What can hang from each mark:
J583: J421 J677
J82: J211 J444
J444: J421 J866 J962
J866: J444
J962: J444
J429: J444
J211: J677
J677: J211 J444 J583
J421: J444 J583

Every row comes from one small tree of marks. Brackets hold a mark, then the marks that hang from it, in the order of their numbers. Every link used is in the known rows. Which tree was each row made from?
In the rows, zero is written as 128.
Known rows:
{J429 {J444 {J421 {J583 J677}} J866}}: [138 133 157 117 112 156 138 163 102  87 122 113  82  81 123 166 111  92
 144  82 129]
{J82 J211}: [129 141 196 162 175  59 103 165  88 160 106 139 120 148  87 222 174  85
 132 150  72]
{J82 J211 {J444 J421 J962}}: [123 147 159 120 189 124  94 139  64 158 112  98  80 151  96 172 135 100
 118  87  87]
{J429 {J444 {J421 {J583 J677}} J866 J962}}: [145 144 159 101 108 194 136 157 111  92 137 124  77  78 145 146  82  92
 166  59 136]
{J444 {J421 {J583 J677}} J866 J962}: [152 171 163 103 125 176 113 142 141 109 151 123  92  91 156 104  97 108
 151  55 131]
{J211 {J677 {J444 J421}}}: [107 126 133 119 185  65 141 174 115 121 104 107 136 142 116 151 175 100
 123 171 156]
{J962 {J444 {J421 {J583 {J677 J211}}} J866}}: [120 162 145 112 140 141 142 118 138  73 154  96 125  76 130 125 145 141
 123 124 148]
{J421 J444 J583}: [168 168 176 195 153  98 136 175 154 123 134  96 129 127 172 177 112  84
 130 134 100]
{J583 {J421 {J444 J866 J962}} {J677 J211}}: [112 186 139 104 146 150 144 117 153  49 117 134  84  97  73  81 123 110
 142 140 162]
{J211 {J677 J583}}: [117 108 170 141 187  35 118 155 137 152  85 132 158 138 135 213 208  75
 150 167 154]
{J866 J444}: [106  99 197 158 167  52 135 188 118 170 130 144 107 163  86 184 128 101
 138 128 124]
{J211 {J677 {J444 J866}}}: [116 126 132 121 163  78 137 178  94 128  98 119 149 132 107 183 175  86
 131 168 157]
{J866 {J444 J421 J962}}: [102 112 186 112 167 106 128 176 132 157 155 134  82 146 108 124  90 119
 147  76 145]
{J429 {J444 {J421 {J583 {J677 J211}}} J866 J962}}: [119 156 149  98 135 180 124 146 127  73 142 119  76  49 135 147 101 105
 164  77 152]
{J421 {J444 J866 J962} {J583 J677}}: [188 191 159 154 119 182 144 151 157  96 133 122 106 100 170 126  86  71
 157  94 122]
{J444 J421 J866 J962}: [110 151 169  68 140 149  91 152 104 138 154 128 114 105 133 124  94 125
 141  59 134]
{J444 {J421 J583} J866 J962}: [140 161 167 101 134 162  93 158 129 127 169 105 105  90 169 129  83 124
 141  40 130]
{J962 J444}: [119 133 190 140 144  85 149 141 103 144 133 133 164 162 128 181 147 124
 130 168 107]
{J962 {J444 {J421 {J583 J677}} J866}}: [147 152 156 116 114 156 155 128 122  92 149 100 125 107 142 123 128 127
 126 104 132]
{J677 J444}: [106 138 155 149 151  58 130 168  97 142 123 133 149 147 111 177 131 103
 109 166 117]
{J962 {J444 J421}}: [108 134 175 111 149  99 145 138 108 127 145 111 146 146 128 142 137 142
 119 139 121]

Which tree is each row?
[128 157 143 134 145 125 125 162 134 119 164 105 118 116 166 123  85 120
 119  99 136]
{J677 {J444 {J421 J583} J962}}
[124 119 133 116 156  88 139 148 137  93  87  98 129 118 108 161 176  84
 135 138 186]
{J211 {J677 {J583 {J421 {J444 J866}}}}}
[128 119 185 142 161 117 129 179 156 146 169 115  75 132 141 130  81 116
 148  59 141]
{J866 {J444 {J421 J583} J962}}
[110 135 161  84 128 132 135 137  88 118 150 103 143 119 120 140 125 145
 116 108 135]
{J962 {J444 J421 J866}}
[126 180 170 130 176 128 111 131 178  99 150 129  94  91 153 110 127 116
 151 109 131]
{J444 {J421 {J583 {J677 J211}}} J962}
[119 155 130 101 106 146 156 132 108  79 117 150  96 134  69  84 108 110
 126 128 154]
{J583 J421 {J677 {J444 J866 J962}}}
[152 191 159 193 174  96 143 146 185  80 120 113 112  96 143 151 146  80
 136 172 118]
{J421 J444 {J583 {J677 J211}}}
[118 161 129  86 124 150 136 140 107 100 129 141 109 109 107  92 103 103
 128 108 148]
{J583 {J677 {J444 J421 J866 J962}}}
[119 127 179 100 117 156 122 170  73 136 128 149 113 107 124 200  91  92
 168  90 127]
{J429 {J444 J866 J962}}
[106 176 136 118 150 115 147 124 145  45 105 122  89  98  54 100 147 109
 122 162 155]
{J583 {J421 {J444 J866}} {J677 J211}}
[ 84 167 118  97 138 128 142 118 127  55 122 146  95  98  55  86 130 124
 124 151 175]
{J583 J421 {J677 J211 {J444 J866 J962}}}
[123 152 154 121 127 117 137 156 111  92 121 104 107 132  84 129 110 112
 114 120 134]
{J583 {J421 {J444 J866}}}
[121 119 116 111 155 106 126 145  96 102  94 112 110 111  83 177 176  82
 136 127 174]
{J82 {J211 {J677 {J444 J866 J962} {J583 J421}}}}
[ 58 138  99  87 144 101 105 115 127  72 143 116 127  60  92 132 120 136
 110 114 212]
{J677 J211 {J444 J866 J962} {J583 J421}}
[174 180 163 152 128 168 123 167 144 117 153 101 121 100 185 152  72  88
 149  79 120]
{J421 {J444 J866 J962} J583}
[145 161 156 138 163 144 121 129 120 133 122 103  85 145 147 126 112 101
 126  84 108]
{J82 {J444 {J421 {J583 J677}} J962}}
[118 140 143 105 122 127 123 131 135  98 128 113 119 106 123 133  98 103
 128  86 169]
{J677 {J583 {J421 {J444 J866 J962}}}}
[129 161 171 129 142 124 145 149 137 104 130 122 104 156 112 112  95 111
 135 127 128]
{J583 {J421 {J444 J962}}}
[128 108 144 159 209  52 106 143  74 162  55  96 118 154  90 249 225  58
 124 152 119]
{J82 {J211 {J677 J583}} J444}
[128 123 137 141 183  74 122 156 109 137  91 125 132 125 116 209 190  63
 147 157 151]
{J82 {J211 {J677 {J444 J962} J583}}}
[107 114 110  92 141 107 138 142 120  97 106 116 132 113 112 143 151  97
 136 126 209]
{J211 {J677 {J444 J866 J962} {J583 J421}}}
[ 80 165 114  97 161  97 122 134 118  73 121 127 113  74  74 114 151 117
 107 152 161]
{J583 {J677 J211 {J444 J421 J866}}}
[130 179 134 150 146 126 126 140 150  87 140 132 117  77 136 141 126 100
 137 135 145]
{J421 {J583 {J677 J211 {J444 J866 J962}}}}
[168 168 160 169 133 128 125 176 134 113 140  89 127 101 163 175 100  87
 127 104 113]
{J421 {J444 J866} J583}
[136 143 136 131 177 111 141 172 145 115 129 100 123 127 165 137 143  99
 143 135 160]
{J211 {J677 {J444 {J421 J583} J962}}}
